Each row was made from one walk, in order. Every step used is in the known rows, and no mark comes twice. Write each row's walk.
In the rows, 128 means zero.
Known rows
s, x, t: [175 142 136 113 103 128 157  99 130 116 125 114 136 104 153 146 119 136
  98 131 148 143 112  71 131 119 147 143 124 106 133 125 125 144]
c, v, f, x, y, j: [136 136 100 162 212 148 176 147 166 153 139 154 121 154 106 118 154 109
 175 131 154 151 171 130  92 170  85 151 128 134 158 144 150 114]
y, j, s, x, t: [167 114  81 112 127 115 202  90 162 135 119 126 110  90 142 125 108 137
  84  87 174 138 131 108 115 181 145 138 128 110 157 116 125 141]
s, x: [139 150 130 123 116 129 172 109 132 124 126 116 136 125 144 149 113 135
 103 122 133 125 113  89 124 123 120 143 118 134 140 131 132 131]
a, x, y: [140 141 125 129  97 122 159 130 111 107 125  93 133 141  97 129 153 139
 160 135 156 151  91  80 126 134 103 109 130 143 108 127 107 129]
p, j, s, x: [108 108 113 138 114 129 213 116 117 115 135 120 114 132 137 141 106 127
  67 105 146 124 128 128 157 129 128 137 123 126 102 124 125 142]
a, x, y, j: [138 143  81 121 118 113 171 121 146 127 117 100 109 125  91 121 142 145
 147 137 146 139  96  87 112 160  96 102 134 145 150 127 104 107]
v, c: [114 158 133  93 130 113 109 107  99 123 118 131 141 130 125 170 127 114
 144 113 130 132  54 126 108 120 141 123 129 120 117 132 116 117]
y, j, s, x: [140 118  74 117 138 113 219  99 165 140 122 122 112 108 134 129 100 135
  87  80 156 120 135 127 112 187 119 140 123 140 166 122 128 131]
t, x, y, j: [105 111 108 121 136 108  74 113 161 153 119 133 114 135 110 125 141 147
  99 131 142 131 132 139  84 171 147 120 152 125 157 119 125 120]
f, x, p, j, s: [ 87 142 123 134 130 124 138 139 110 118 133 130 115 140 156 101 128 129
 154 135 122  94 179 152 173 116 142 125 129 130  95 133 140 157]
y, x: [139 158 153 105 105 123 130 109 163 145 116 135 145 119 124 105 117 132
 141 123 141 114 169 108 135 114 140 132 122 123 170 132 135  93]
f, x: [127 172 128 127 123 119 146 109 140 126 112 129 143 132 143 110 131 138
 194 137 139 119 166 110 129 107 135 132 129 120 137 148 147 136]
c, x, p, j: [ 92 145 145 117 116 128  27 135  88 132 135 129 116 137 148 125 112 129
 107 165  79  86 153 157 154  91 105 133 119 122  77 115 114 136]
f, x, y: [124 160 134 131 122 122 147 113 131 123 117 132 139 149 111 110 157 142
 190 142 162 142 151 121 118 128 131 126 137 138 133 140 140 138]
x, y: [118 133 144 121 116 117 112 126 114 119 126 128 136 142  96 144 149 142
 134 127 155 147 127 123 109 134 141 111 131 130 115 129 121 128]
a, x: [144 159 118 124  95 118 159 128 118 111 121  94 136 125 131 131 128 130
 162 137 131 124 104  67 137 110 112 111 124 121 114 136 109 126]
c, x, y, j, s: [124 106  90 121 121 116 118 100 145 153 120 143 114 130  98 105 132 137
 124  90 177 136 159 198  77 197  98 122 133 135 126 102 116 139]
v, f, x: [142 157 123 148 133 119 152 107 134 124 150 148 155 146 137 125 131 105
 190 146 136 103 214  95 131 124 114 153 122 124 132 152 163 137]
a, x, y, j, s: [138 110  69 126 111 107 208 120 144 126 121 103 109 124  91 110 140 137
 143  97 181 145 109 116 109 192 102 103 136 145 137 120 108 127]
y, j, s: [121 121  81 116 140 101 156 111 151 143 119 137 115 109 121 124 115 138
 126  82 154 115 154 149 104 173 145 107 128 119 147 125 120 127]
j, y, x, c, v: [169 107 169 137 150 169 114 198 152 142 116 137 136 108 114  96 124 125
 144 116  87 155  69 159 140 122 117 120 121 136 171 125 128  86]
c, v, f, x, p, j: [105 148 145 165 196 160 123 182 109 127 156 142 121 162 157 130 138  98
 157 164  84 103 179 118 165  97  99 156 117 119  96 148 147 134]
a, x, c, v, f: [195 132 135 170 155 161 171 211 104 111 156 108 135 132 119 146 163  89
 160 149 133 128  98  85 142 134  69 131 101 135  97 135 118 126]
p, j: [ 90 140 139 128 129 123 108 128 106 117 125 125 119 136 125 148 115 134
 110 145 115 114 139 118 152  82 149 109 123 109  97 132 119 116]
v, f, x, s: [117 141 130 152 127 123 110  81 119 119 143 151 146 139 151 125 133 108
 180 171 118 110 218 119 127  79 133 142 125 140 134 153 159 145]
s, x, y: [139 128 133 127 114 128 171 111 124 118 129 114 132 141 111 148 138 141
  93 123 156 152  98 102 115 149 111 139 128 150 135 123 129 133]
t, x, c: [150 126 156 131 111 123  56 164 121 126 127 124 134 119 137 132 151 134
 110 150 132 109 120 142 120 136 158 122 132 126 118 119 126 140]
v, f, x, t: [170 148 128 142 126 118 138  95 130 119 146 149 154 127 143 122 141 112
 189 153 153 117 208  79 136 119 140 148 126  96 120 146 159 148]
t, x, p: [112 134 155 108 117 113  19 146 118 136 132 120 133 130 166 132 130 134
 109 145  96  94 142 128 125 127 158 128 142 115 116 121 124 153]
t, x, p, j, y: [ 78  83 143 129 125 122   4 153 106 126 136 124 113 131 146 122  99 140
  86 154   9 109  99 155 161  90 155 108 156 114 106 121 124 134]
j, y: [124 107 127 121 119 117  92 123 120 119 122 131 137 116 116 133  97 142
 149 115  64 144  95 132 126 106 139  98 137 118 137 135 125 120]

Write each row's walk
[112 103  88 118 137 103 157 116 147 140 123 139 112 125  89 120 140 142
 118  85 180 141 142 161  91 199 138 102 134 138 142 117 120 127] => x, y, j, s
[176 147 129 160 126 124 143 146 125 116 155 150 146 136 125 121 159 105
 183 161 151  91 192 115 142 143 109 144 109 146 127 143 161 139] => v, f, x, c
[121 131  78 128 139 107 195 101 167 140 111 143 112 134 102  91 144 142
 172  94 190 141 171 163 101 192 129 123 142 143 160 129 144 136] => f, x, y, j, s
[190 124 148 164 171 166 183 195 116 122 161 131 138 135 134 164 149  94
  95 134 141 131 107 106 129 153  82 168  99 147 125 128 135 133] => s, x, c, v, f
[101 156 135 127 121 129  99  84 126 121 110 130 138 122 154 112 133 135
 188 164 119 130 172 133 125  61 152 127 134 136 141 148 145 148] => f, x, s
[140 121 127 113 113 118 159 133 118 121 140 115 128 122 160 132 119 129
  94  95 135 107 129 129 140 162 127 141 118 146 120 119 128 165] => j, s, x, p
[137 105 122 134 108 132 196 106 116 109 135 117 116 116 146 137 113 129
  58 113 163 139 122 111 162 123 154 137 129 101  93 117 124 152] => p, j, s, x, t
[144 120 116 125 109 123 209 113 132 120 133 121 139 124 141 137 115 129
  97  81 168 132 126 120 124 154 126 142 121 132 124 123 133 155] => j, s, x
[109  98 148 114 101 134  66  84 152 135 115 138 140 103 130  89  96 135
 142 142  60 146 128 154 136  65 154 111 137 141 187 133 137 100] => j, y, x, s
[137 114 144 113 105 126 107 111 165 139 117 142 143 111 113  94  93 137
 147 114  74 133 120 129 141 111 135 112 136 124 182 132 138  88] => j, y, x
[106  85  97 124 131 106 115 115 164 152 124 133 109 136 108 116 143 139
  96  90 176 137 145 173  79 204 150 118 156 130 144 110 126 140] => t, x, y, j, s
[117 140 143  97 103 128  73  95  90 135 120 139 142 154  99 154 144 112
 145 119 154 152  57 176  85 142  97 143 136 136  97 111 112 128] => v, c, x, y
[ 81 106 134  99 118 125   7 124  67 129 130 141 120 138 133 141  95 110
 118 140  12 117  25 195 151  93  98 128 138 128  89 111 114 121] => v, c, x, p, j, y
[112 111 154 127 114 120  68 126 127 131 127 125 135 147 116 134 153 141
 111 133 152 144 126 133  97 144 153 124 154 123 115 120 126 143] => t, x, y
[ 89 109 124 132 122 118 152 126 105 119 133 131 118 136 126 135 116 124
 106 109 144 120 154 150 151 116 155 108 128 106  82 125 120 139] => p, j, s
[ 89  99 124 137 127 123  92 127 104 114 128 130 119 127 115 137  92 139
 116 135  47 134  93 136 156  78 140  95 139 112 110 132 121 108] => p, j, y
[105 141 135 124 129 129 127 138 104 116 137 110 112 135 153 148 111 134
  63 157  85  96 113 100 173 103 121 143 117 140 111 125 122 132] => s, x, p, j
[172 126 155 165 176 157 121 207 107 125 160 142 142 133 119 162 157  95
 134 138 138 125 132 129 122 142 105 134 102 129 103 132 127 126] => x, c, v, f
[157 145 161 140 168 162 111 210 109 126 123 123 131 116 125 146 157 125
 142 127 133 141  84 141 120 123 127 119 108 126 112 128 111 126] => x, c, v
[149 124 172 145 164 162  70 214 122 138 122 119 127 124 146 139 157 123
 116 134 136 138  89 154 108 130 141 133 131 119 109 120 117 135] => t, x, c, v
[120 154 139  92 111 121  72  94  98 139 118 138 148 132 133 157 118 106
 148 113 125 126  71 161  96 121 103 143 127 120 102 118 116 126] => v, c, x
[173 109  97 140 186 160 222 189 154 147 120 121 103 102 133 131 135 126
  87  84 164 145  79 159 110 195 101 146 110 150 154 118 117 128] => y, j, s, x, c, v
[109 139 160 107 103 134  84  84 150 140 114 135 140 110 138 102 120 133
 133 153 127 125 167 129 132  69 160 132 124 135 172 132 133 102] => y, x, s
[100 104 142 126 111 133 114 115 148 131 119 140 122 121 110  94  84 135
 113 135  56 127 120 134 172  82 137 115 137 118 158 132 136  77] => p, j, y, x
[141 102 138 162 164 175 216 204 107 117 135 113 106 127 134 143 138 118
  65 109 153 146  70 163 155 136 111 143 110 142  89 118 115 140] => p, j, s, x, c, v
[129  98 147 123  99 133  94 104 145 127 121 140 123 103 120  93  92 138
 112 142  72 142 118 114 176  76 163 113 140  91 147 125 131  89] => p, j, y, x, t
[ 99 147 161 107 118 125  85 135 135 137 131 131 119 130 137 103 114 129
 103 159  96  82 166 118 181  93 145 132 118 128 138 125 128  92] => y, x, p, j
[ 87 113 153 123 111 123  21  99 123 132 121 122 137 120 160 135 133 133
 108 161 109 130 144 147 104  76 176 124 148 120 125 128 128 149] => t, x, s
[145 152 137 166 188 158 167 154 138 135 144 144 149 148 144 130 140  99
 194 132 131 135 180 111 119 120  99 162 118 114 123 154 154 134] => c, v, f, x
[118 141 124 124  95 127 115 105 107 107 119  93 134 116 146 130 132 131
 161 162 112 139 108  89 134  60 128 107 127 138 119 133 108 135] => a, x, s
[134 133  90 118 141 119 180 102 160 140 120 120 110 126 103 140 128 147
  83 122 151 142 104 106 100 177 105 137 126 157 176 121 127 108] => s, x, y, j
